What can hang from each mark:
J803: J544 J906 J921
J993: J990
J573: J352 J774
J990: J352 J906 J921 J993
J314: J129
J921: J129
J289: J314
J835: J201
J352: J573 J990
J129: J921
J906: J201
J774: J573

Every row comes from one small tree of marks. The marks that hang from a mark follow it in brackets, in the order of their numbers. Every link used is in the known rows. Which tree was each row made from?
Known rows:
J352[J573[J774] J990[J921]]: [  4  12  21 -16  -4  -1  -1  -1  -3  -4 -18   2 -40 -16  -9   0 -37   7
 -16 -12   8   3  -3  -2   6   9   0 -23 -33  -5  14   6 -20 -24  -4  10
  27   1  -4   4  -9  23  -6  -4  -7  -6  -3  -6  30  -7   3 -10   2   7
  -7   2]
J993[J990[J921[J129]]]: [ -6 -24  -9   1 -12  16 -12 -10  -1  12 -12 -13 -16 -19 -11  34 -16  -7
 -12   8 -12  32  -2  10   6   1  25 -19 -11  -7  13  21 -13 -39 -10  28
 -11   6   9 -16  -8  10   1   3  39   0 -25  -3  27   1   2   3  13   4
   8  -3]
J803[J921[J129]]: [-30 -21   3  -6  -7  14 -20 -33   4  25   4 -20 -41 -14  -1  36 -12  -5
  10   1   1   8   6   2   0   8  44 -12  -3  -2   6  39  -6 -40  10  21
  -8 -20 -11 -21  -4   4   7   1  42 -14 -16  -8  25   7   1  -3  18   7
   7  -3]
J352[J990]: [  3   2   4  -2  -4  20 -19 -13   2  -4  12 -18 -31 -12   3  21 -21  -6
  -6 -19  14   8   1  -8 -22   1   7  -7 -10  -4  20  25  -3 -29   8  13
   5   7   0   7  -7  21   2   6  12  -6   6 -10   8 -18  12 -22 -15   4
  14   1]
J352[J990[J921 J993]]: [ 12  22  -3   2   1   4 -34  -1   0  17 -14  -6 -15 -25   9   6 -30   5
   0   0   0   9   0 -13   2   1  11   0 -29 -24  21   5 -12 -17 -14  13
  10  20   7  -2  -2  41 -13  -1   7  -7 -14  -2   5  13   6  -6   3 -13
   6   6]
J835[J201]: [ 12  -8   2 -40 -15  34 -14 -30   7   0  30 -27 -45  -5   1  40  -8 -11
 -10 -25  19   3  16  -5 -16  12  16  -5  -3 -11  -2  36  -7 -48 -19   4
  -9   4   9   0 -28  -8   6 -19  -4 -28   3 -14  12 -22  23 -20 -13  -7
  16   5]
J993[J990[J352]]: [ 18 -15   4  -5  -2  28 -19 -13   5  -4   8 -17  -4   2  -3  13  -1   4
  -1  -9   3  25  -1  -8  -3 -10   1  11  14  44   3  -7  -4 -25   6  11
 -20   2   1 -14  -8  -5  -4  -8 -10 -10  -4 -32  21 -23   4 -11 -14  -9
   1  10]
J803[J906[J201]]: [ -2  -4  -3 -16 -18   9   2 -33  16  12 -13 -21 -27   5  12  39  17   2
   1 -19  11 -16  39 -44 -14  -3  24 -27 -12   7  18  34   4 -22   9  20
 -27   3  -1   0 -19 -39  14 -17 -10  -6 -11  -2  12 -12  31 -11 -10  -4
  14  15]
J289[J314[J129[J921]]]: [  9 -36   9 -10  27  22  11 -19  20  11   4 -17 -42  -8 -32  45 -16 -28
  -1 -24   6  53  10 -20 -21  20  25 -25 -14  -3  14  57 -35 -23  17  19
   0 -53  16 -22  -7  12   1 -11  13 -24  10 -21  -2  -4  28 -12   3  -2
  12  -1]
J990[J906 J921 J993]: [ 16   8 -16  -5   3 -10 -20  -6   8  27 -13  -4   7 -10   4   8  19  10
  -1  14 -21  -4  27 -22   8   8  20 -12 -15   0  18   9  -6 -13 -21  17
   2  14   9 -17 -11  19  -6 -33  16 -24 -14  -3   7  21  14  -9   9 -22
  15   4]
J774[J573[J352[J990[J906]]]]: [ 12   3  -3  15   6   2  -5  10   4  -4  -5  -3  -8  13 -20 -13   9  26
 -16 -18  -4 -26  18  10 -11 -17 -21 -17 -21  27  21  -5  -4   2  -2  -4
  39   5  -1  18   9  23  -5 -20  24 -13  13  -7  -3 -31  18 -29 -39  -1
  25 -10]
J573[J352[J990[J921]] J774]: [  6   4  14   4  -5 -14   5   6  -8  -8 -30  10 -31   1 -20 -15 -29  22
 -26  -9  -4  10  -6   4   4  -9  -2 -25 -30  -8  20  10 -18 -14  13  15
  19   9   4   7  12  33 -12   1  21  -8 -14 -10  37 -29  28   6   0   6
  14  -9]
J573[J352[J990[J906]] J774]: [  4  -8  16  18   0 -15   4   9   4 -11 -14  -1  -6  22  -7 -25   3  27
 -19 -17 -11 -12  18  -3   0 -14 -11 -32 -16  16  34  15  -9  -4  14  21
  22   8  -9  16  13  27  -6 -18  23 -18  11 -14  22 -40  34 -14 -29   6
  28  -9]
J314[J129]: [  3 -20   0 -13   6  20   1 -32   9  -2  13 -23 -34 -10  -5  46 -16 -24
   1  -9  -7  32   9 -19 -15   9  22 -19   1  15   0  49 -18 -26   6   7
  -9 -18   2  -9  -8  12  -8 -11  18 -14   7 -17  14 -13  23 -24  -5 -10
  12  -5]
J352[J573[J774] J990[J993]]: [  0  25  28  -9   2   7  -4  -2   5  -3 -18  -9 -29 -10  16 -11 -18  15
  -2 -21   7  -5   0 -16   9  -6  -6  -3 -18   6  24   2 -11 -10 -21  10
  22   8 -16  20  -8  40 -10 -16 -28 -15  11 -18  24  -2  12 -22 -13  -9
 -11  12]
J573[J352[J990] J774]: [ -1   1  23   4  -2  -2   6  -3  -4 -18 -19  -4 -30   9 -10 -18 -21  20
 -20 -28  -2   9  -4   3 -10 -15  -7 -20 -12  10  23  14  -9 -14  16  16
  18   6 -12  19  12  28  -7  -6  13 -10   6 -20  29 -40  34 -10 -19   7
  14  -7]
J774[J573[J352[J990[J906 J921]]]]: [ 11   5  -9  16   4 -13 -13  19  -1   7 -22  10  -9   2 -32  -9  -1  28
 -23   1  -5 -24  12  10   0 -12 -12 -28 -35   9  18 -13 -11  -2  -1  -2
  39   5   6   3  15  22  -6 -12  34 -11  -8   0  -2 -11  12 -14 -23   0
  22 -18]
J352[J573]: [ -1  -1  10 -34  -3  22   0 -21   6  -8  13 -21 -48 -14  -7  30  -1  -3
  -7 -20  16   5  -6  -3 -15   5  10  -1  -8  20   6  24  -3 -31 -12  -6
   8 -13  -9  -1 -19  -7  11 -21 -16 -14   3 -11  17  -6   2 -28 -11  -7
 -10   8]
J352[J573 J990[J906 J921 J993]]: [ 14  20  -4  -3   3  -8 -28  15  14  12 -17  -2  -8 -23   4 -12  -8  18
   6   9   5 -24  21 -14   9   8   0 -11 -44 -11  22  -9 -14  -1 -24  12
  21  15   6  -6  -6  36   0 -21  -4 -15  -7   4  -6  21  -6 -14  -4 -17
   1   5]
J352[J990[J921[J129] J993]]: [ -7  11  -4   8 -10   5 -31   0  -1  20 -13  -8 -18 -27   8   7 -29   3
   8  15  -2   5   2  -5  15   2  21  -5 -31 -32  29  25 -13 -22 -21  29
   9   7  12  -8   5  43  -9   1  43  -8 -23   7  15  19   3  -2  15  -4
  10  -3]
J774[J573]: [  8   4  -2 -18   5  25  -2 -23   0   5   9 -13 -35   0 -17  36   9   1
 -18 -24  -2  -1  -2   2 -17  -8   5   0   5  21   6  11   2 -29 -10 -15
  18 -13 -10   9 -16   0  -4 -16  -2 -16   8  -8  12 -11   8 -27 -21 -10
  10   3]
J352[J573[J774] J990[J906]]: [  5  -3  23  -1   0  -3   2   3   9  -7  -2  -6 -19   4   2  -4  -4  16
 -10 -19   6 -17  19 -10  -1   1  -7 -22 -27  17  24  16  -9  -7  -9  16
  27   3 -10  13  -7  21  -2 -18  -6 -17  18  -9  18 -17   8 -26 -26   6
   9   1]
J573[J352[J990[J906 J921]] J774]: [ 10  -3   8  17  -2 -29  -1  15   0  -2 -27  11  -6  11 -18 -24 -13  30
 -24   2 -15  -7  16  -2   4  -8  -3 -41 -32   1  27   3 -17  -2  15  27
  25   9   6   0  14  28  -9 -16  34 -14 -10  -7  24 -25  29  -2  -6   6
  28 -14]
J352[J573[J774]]: [  3  -3  24 -33   0  11  22 -21   2  -9   0 -14 -45   1  -9  15  -4   2
 -16 -26   2  10  -2  -8  -4   2   5 -11  -5  26  10  17  -7 -29  -6   2
  14 -10 -14   5 -19   0   1 -25 -24 -20   7 -16  35 -13  11 -21  -8  -2
  -3   7]
J289[J314[J129]]: [  6 -30  -1 -16   7  22  16 -30  18   4  14 -20 -38  -6 -18  48 -16 -36
   6 -16   0  45  13 -27 -21  19  29 -14   1   3   9  68 -31 -24  28  13
  -6 -46  -2  -7  -5   7   6 -13  15 -18   8 -17   8 -21  30  -6   3   2
  13  -8]
J906[J201]: [  2   4  12 -25 -19  13   6 -29   5   6   8 -26 -29  -4  11  42   5  -2
  -6 -22   8   1  15 -30 -13  -1  17  -6 -11   1  15  28   5 -23   3  10
 -12  -4  -3  -3 -25 -33   4  -6 -17 -22 -14  -9  25 -16  33  -5 -13  -5
   7   7]
J803[J544]: [-16 -10  -5  -6 -13  17  -3 -42  -3  12   9 -14 -30  -7  10  21  -8 -15
 -13  -6   6   5  -7 -23 -16  -6  24  -7  -2  27  11  31   9 -24   8  14
 -16   0 -31  -9 -20   4   1 -19  31  -8   8  -4  14 -17  19 -24   6  -6
   7  -4]
J573[J352[J990[J993]]]: [  2  17   7   8   3   4 -18   5   1  -6 -10 -17 -16  -9   8 -16 -11  19
  -3 -19   4   4   1  -4  -4 -16  -3   0 -16   2  21   2  -7  -6  -4  11
  12  11  -3  19  11  43  -6  -8   9 -13   1 -18   8 -20  25 -15 -18 -11
   9   1]
J352[J990[J921]]: [  7   5  -1  -9  -7  10 -24  -4  -4   5  -4  -7 -29 -22  -4  20 -37   0
  -6  -2   6   8  -3  -9 -14   8  12 -14 -29 -22  22  17 -16 -31   6  15
   6  10  11  -8  -7  22  -3   9  20  -3 -15   1  10  -4   5 -12   2   2
  12  -4]
J803[J921]: [-14  -8   8 -15  -1  19 -18 -28   6  22  -1 -17 -38  -7  -3  40  -9  -1
  -4 -11   0  13   6 -11  -6   9  37  -4   0   8   0  22  -7 -35  18   6
 -11 -11 -13 -20 -14   7   3  -1   7 -13  -8 -14  16   4   4 -10   9  -5
   5   7]

Write each row's tree:
[  6  12   4   3   2  16  -5   4  -6  -8  -3  -7 -30   3 -20   1 -11  20
 -21 -29   6 -12  -8  13  -9 -22 -17  -3 -16  18  14   1  -5 -15   6 -12
  36  -5  -5  22  11  19  -7  -8  11  -9  13 -13  10 -29  18 -25 -34   1
  13  -6] : J774[J573[J352[J990]]]
[  6  13  -1  -6 -12  -6  -6 -19  13  22  -4 -21   6   5  26  12  31  12
   8  -7 -10 -18  42 -46   5  -4  13  -6 -12   5  19  15  10  -2 -12  23
  -9  12  -3  -5 -21 -18  -3 -34 -21 -32 -10  -9   5   0  33  -6 -17 -22
  14  13] : J990[J906[J201] J993]
[ -8  -6  -2  12 -24 -18 -20  -7   7  20  -6 -10  -6 -10   8  18 -12   6
   9  18   0 -22  33 -25   3   8  19 -34 -46 -35  24  36  -7  -7  -4  46
   8   4  14 -15  -4 -13   4   7  40  -9 -31  18  15   0  22  10   0  12
  23  -4] : J352[J990[J906[J201] J921[J129]]]
[ 15 -13  25 -17   3  -4   6 -10   9  -7   8  -3  -9  16  -3 -16  26  24
   3  -6  -1 -18  19 -16   8   2  -4  -6  -7  56   1  10  -7  -1  -5   8
  16 -17  -2  -6  -3  -3   2 -38 -18 -26   0 -24  33 -16   9 -18 -18  -4
  -4   1] : J990[J352[J573[J774]] J906]
[ 10  30   0   8   8  15 -12  12  -3   1 -15  -6 -16   1  -8 -16   0  28
 -11 -22  -1 -16  -2   6   1 -28 -19   7 -13  14  17 -14  -7   0 -12  -9
  34   3  -9  27  15  40 -13 -19   1 -13   9 -18   3 -14  19 -22 -29 -14
   2  -3] : J774[J573[J352[J990[J993]]]]
[ 13  17  -9  19   2 -20 -24  20   9  12 -28   0   6  -6  -3 -28  -5  31
  -4  10 -15 -14  16  -7   9  -7   0 -18 -38  -5  26  -5 -11   4 -11  18
  17  22  12  -2  17  44 -11 -19  31 -16 -15   1   4  -2  20  -3  -8 -17
  19  -6] : J573[J352[J990[J906 J921 J993]]]
[ 12  16  -2   0   2   4  -7  12 -11   0 -20   5 -32  -7 -28  -2 -22  20
 -25 -10  -2  -7 -10  16  -4 -12 -11 -12 -27   4  14 -16 -13 -12   0 -10
  35   3   4  11  10  23 -11   1  22  -5  -8  -4  13 -14  12  -9 -15   1
  13 -10] : J774[J573[J352[J990[J921]]]]
[ 12  15  -8 -10 -13 -16 -10 -13  12  28 -21 -10   8  -6  15  15  19  15
   4  10 -14 -15  39 -41  10   2  19 -14 -31 -12  20   8   0  -3 -16  21
  -6  17  12 -17 -19 -14  -5 -30 -13 -30 -29   0  11  14  29   7   3 -20
  13  11] : J990[J906[J201] J921 J993]
[ 12  18  29 -28   5   9   1 -13   4  -4  -6 -10 -21   4   9 -16  11  25
   5  -8  -1  -5  -2 -19  17  -4  -2  15  -2  52  -2  -7  -8  -1 -17  -1
  10 -11  -9   1  -2  14 -11 -38 -41 -27  -7 -33  38  -1  10 -16  -4 -15
 -22  10] : J990[J352[J573[J774]] J993]
[ 17 -13  -2  -3  -6  16 -20  -6   1   5  -3  -6  -4  -8 -14  13 -13   5
  -4   7  -1  31  -3  -5   4   0   9   3  -5  24   1 -13 -11 -23  -1  12
 -18  10  13 -24  -5   0  -7   0   0  -8 -24 -22  25  -7   2   1   2  -7
   2   8] : J993[J990[J352 J921]]
[  8   7  -3  15   3   0 -30   1  14  12   7 -11   6  -6  20  -1   5  10
  10  -7  -3 -17  25 -25  -2  -2   4  -5 -19   3  32  14  -1  -8 -18  22
   6  22   3   5  -1  37  -6 -17  10 -18  12  -7 -10   1  12 -24 -19 -14
  19   7] : J352[J990[J906 J993]]
[ 15   4  11 -29 -18 -14  -3  -9  11  10   0  -7  -5  -5  -4  -1  15  19
  10  17  16 -30  30 -31  10  14   7  -4 -39  27  -8  -5  -7   2  -6  13
   3 -10  15 -27 -12 -48   7 -26 -28 -24 -39  -5  22   5   9   6  -8  -6
  -9   6] : J990[J352[J573] J906[J201] J921]
[ -6   1 -12 -10  -6   9 -14 -14   0  22  -8 -11 -21 -23   4  16  -7  -1
   8  14 -14  11   1  -5  15   5  30  -6 -17 -15  12  28 -10 -24 -25  22
   1  -1   8 -17  -3  21  -5 -15  36 -16 -30   1  26  21  10   1  27 -10
   7  -3] : J990[J921[J129] J993]
[  4  26  14  -9   0  18 -19  -3   9  -1   3 -19 -30 -20  14   2 -16   8
   6 -17  18  -5  -1 -13   0  -2  -4   8 -25  -3  20   4  -7 -11 -20   4
  14   6  -9  14 -10  36  -3 -14 -22  -9  11 -10   4   6  -2 -24 -17 -14
 -12  11] : J352[J573 J990[J993]]
[  5  -8  -3   2 -18  -3 -10  -8  13  19 -17  -8  13  -2   1  30   8   7
 -14   4 -12   9  37 -28   7  -1  12 -28 -22  -2  18  -8  -6 -19   2  34
 -21  23  11 -19 -22 -27  -3 -10  -4 -13 -22  -1  12  -9  23   8  -8  -8
  15  11] : J993[J990[J906[J201] J921]]
[ 15  -3   8 -19  -3  18 -16  -1   3  -4  -4  -6 -17 -16 -14   5 -14   9
  -5   6  13  19  -7   3   8   4   1   4 -14  37 -10 -24 -16 -21 -14   1
  -7   0   8 -23  -9   0  -2 -10 -24  -5 -21 -22  22   1 -13  -3  -3  -7
 -20  11] : J993[J990[J352[J573] J921]]
[-13  -7   1   7 -14  -3 -11   1  -8  -3 -10  -9 -32 -19 -18  -1 -35  12
  -4   7   0   6  -9  19  -1  -2  10 -18 -35 -22  20  26 -16 -21   0  25
  18  -3   7  -4  19  24   1   8  63   1 -29   5  26 -11  15   6   6  16
  14 -16] : J573[J352[J990[J921[J129]]]]
[ 23  12  -3 -16   5  -9 -19   4  13  15  -2  -3   0  -9   2 -19  19  22
  15  25  -4 -24  18 -19  19  11   6   8 -27  37   1 -13  -8   7 -26   4
  11  -3  14 -27   0   6  -1 -41 -16 -25 -23 -13  10  21  -8  -8   3 -25
 -10   5] : J990[J352[J573] J906 J921 J993]
[  9  26  -5   6   0  -5 -19  13  -1   2 -28  -5 -15 -17  -5 -19 -25  24
  -7   1  -7   4  -6   1   5  -7  -1  -5 -32 -14  19  -9 -14  -6  -8  11
  12  16   6  -1  14  44 -11  -7  17 -10 -15 -11  10  -1  19   4   1 -12
   8  -1] : J573[J352[J990[J921 J993]]]
[ 13  14 -12  14   1 -11 -34   6  10  21 -13  -3   7 -17  10   0  -7  13
   5  16  -9 -13  25 -17   7   3  11 -13 -33 -16  28   3  -9  -8 -15  26
  11  22  13  -7  -3  38  -9 -13  19 -16 -12   0  -3  11  10  -6  -2 -14
  19   1] : J352[J990[J906 J921 J993]]
[-36 -15 -11  10  -8   8 -25 -51  12  40 -22  -6 -34  -4  11  28  -5  -1
  -2   6   8 -18  20 -36  -7  -5  51 -24  -7  36   8  22   1 -28  26  21
 -37  -4 -31 -17  -7   6   8  -8  43   8  -2  -5   2   5   4 -21  25  -4
   8   4] : J803[J544 J906 J921]
[ 14 -17  25   0   1   5  -1   2  13 -10  -6  -2   3  18  -1 -16  20  23
  -7  -6  -6   2  16 -11  15  -7 -12  -7   2  61   3 -17  -8  -5  -7  18
   2   3 -10  -3  -5  -5  -4 -32 -29 -20   6 -30  32 -22   3 -19 -26  -3
  -5   9] : J993[J990[J352[J573[J774]] J906]]
[-20  -3  -5   0 -26   6   2 -52   9  23 -12 -14 -25   5  24  27   7  -8
  -6  -7  13 -26  28 -57 -14 -13  33 -24 -17  24  18  35   8 -12  12  28
 -37   6 -25  -1 -22 -36  12 -21  16   5  -7   2   8 -14  32 -17   5  -2
  11   3] : J803[J544 J906[J201]]
[ -3   5  29 -12  -1  11   5  -5   2 -12  -7 -10 -42  -6  -1   3 -21   6
 -12 -27  14   1  -3  -6  -8  -2  -6 -12 -20  16  22  13 -12 -23  -2  10
  19  -3 -14  18  -9  20  -4  -5 -18  -9  16 -13  28 -19   7 -26 -16   5
  -4  -1] : J352[J573[J774] J990]
[ 12  -4  31 -31  -1  11  12 -12   2 -11   7  -6 -32   8  -8  -4   2  16
  -3 -16   9   2  -1 -13   1   0  -4   7  -1  52  -4   7  -7 -13  -1  -3
  12 -18  -8  -1  -6  -9  -1 -26 -35 -22  -4 -26  41 -20   6 -17 -11  -2
 -17   3] : J990[J352[J573[J774]]]
[  6   2  16  -2  -2 -15  -6   6   7   2 -15   6 -16  -8  -9 -11 -20  18
 -14  -1  -1 -18  18 -10   9   7  -2 -32 -39   0  25   7 -19  -8  -3  21
  27   5   3  -1  -5  23  -3 -15   0 -11   0   3  21  -3   2 -15  -3   5
   7   0] : J352[J573[J774] J990[J906 J921]]
[  0   0 -11  20  -6  -9 -34   6   9  29 -13  -2   6 -18  11  -2 -10   9
  16  26 -13 -14  23  -9  16   5  19 -17 -36 -26  30  30 -12 -10 -23  37
  18  11  15  -9   7  42  -7 -11  55 -10 -22  10   2  18   5  -8  10  -3
  19  -7] : J352[J990[J906 J921[J129] J993]]
[ 16 -10   3   4 -17  -8 -16  -2  12  16 -11  -5  24   9   1   8  12  18
   4  16  -2   0  32 -33  12  -2   5  -9 -16  17   6 -23  -3  -7   1  28
 -23  14  20 -29 -12 -37  -6 -13 -14 -19 -34 -16  17 -12  14  13 -11  -7
  11  11] : J993[J990[J352 J906[J201] J921]]
[ 15  -2  23 -17  -1   6   4   1   1  -7 -17   3 -14  -1 -15  -5 -13  19
 -14  -2  -3  26 -11  -3  22  -3  -4  -3 -11  39 -10 -27 -18 -16  -8  11
  -1   0   1 -14  -3   3 -11 -13 -35 -10 -16 -29  44 -10  -3  -1   4  -3
 -19  10] : J993[J990[J352[J573[J774]] J921]]
[ 15  -9  30 -13   0  18   7  -8   5 -14  -5  -8 -20  11  -4  -3   0  16
  -8 -18   5  21  -3  -3  12  -8  -9   2   4  54  -1 -19 -11 -14  -7   7
  -2  -2  -8   1  -6  -3  -5 -21 -41 -11  -2 -37  40 -27   6 -16 -16   0
 -15  12] : J993[J990[J352[J573[J774]]]]
[  5  30  18 -12   4  -2  -7   6  -2   7 -26   2 -23 -19   3 -14 -30  18
 -10  -4  -1  -1  -4 -16  19   0  -2 -10 -33  -6  21 -12 -21 -12 -20  13
  23  11  -3   6  -3  45 -15 -13 -22 -12  -9  -6  26  13   5  -9   5 -11
 -12   8] : J352[J573[J774] J990[J921 J993]]
[ -1  -8   7 -27 -10   8 -11 -14  -3  -1  10 -10 -36 -18 -12   4  -8   5
  15  20   9  -1  -6   6  10  14  18   1 -24  18 -12  18 -15 -21 -17   5
  11 -27  13 -30   1  -6   7 -10  15 -12 -38  -7  33  11 -12  -4  16   3
 -16  -6] : J990[J352[J573] J921[J129]]
[  5 -23  -3   1 -11  18 -21  -8  -3  11   5  -6  -6 -11  -9  17 -12   2
   4  16  -6  23  -3   2  14   1  16  -2  -5  17   0   9 -14 -28  -7  27
 -13  -3  14 -28   6   0  -5   3  36  -5 -36 -12  35  -4  -2   7  13   3
   1  -2] : J993[J990[J352 J921[J129]]]
[  7 -33 -10  16 -11  -2 -25  -2  11  16   0  -1  16  -1  -7   2   7   9
  11  30 -14  10  18  -3  17   2  17 -11 -13  18   9   8 -11 -15 -11  35
  -7   2  21 -36   6   0  -6  -9  44  -9 -32  -6  23  -4  -4   3   4   3
  17  -6] : J993[J990[J352 J906 J921[J129]]]
[  2   0  24  13 -15 -25  14   4   5  -6 -20  -8   0  23   4 -19   5  27
 -13 -21  -3 -26  31 -26   0 -17 -10 -35 -29   3  35  13  -1   9  18  31
  12   9  -6  16   3  -3  -6 -18  -3 -23  -3 -12  27 -38  53   6 -33   7
  24  -5] : J573[J352[J990[J906[J201]]] J774]
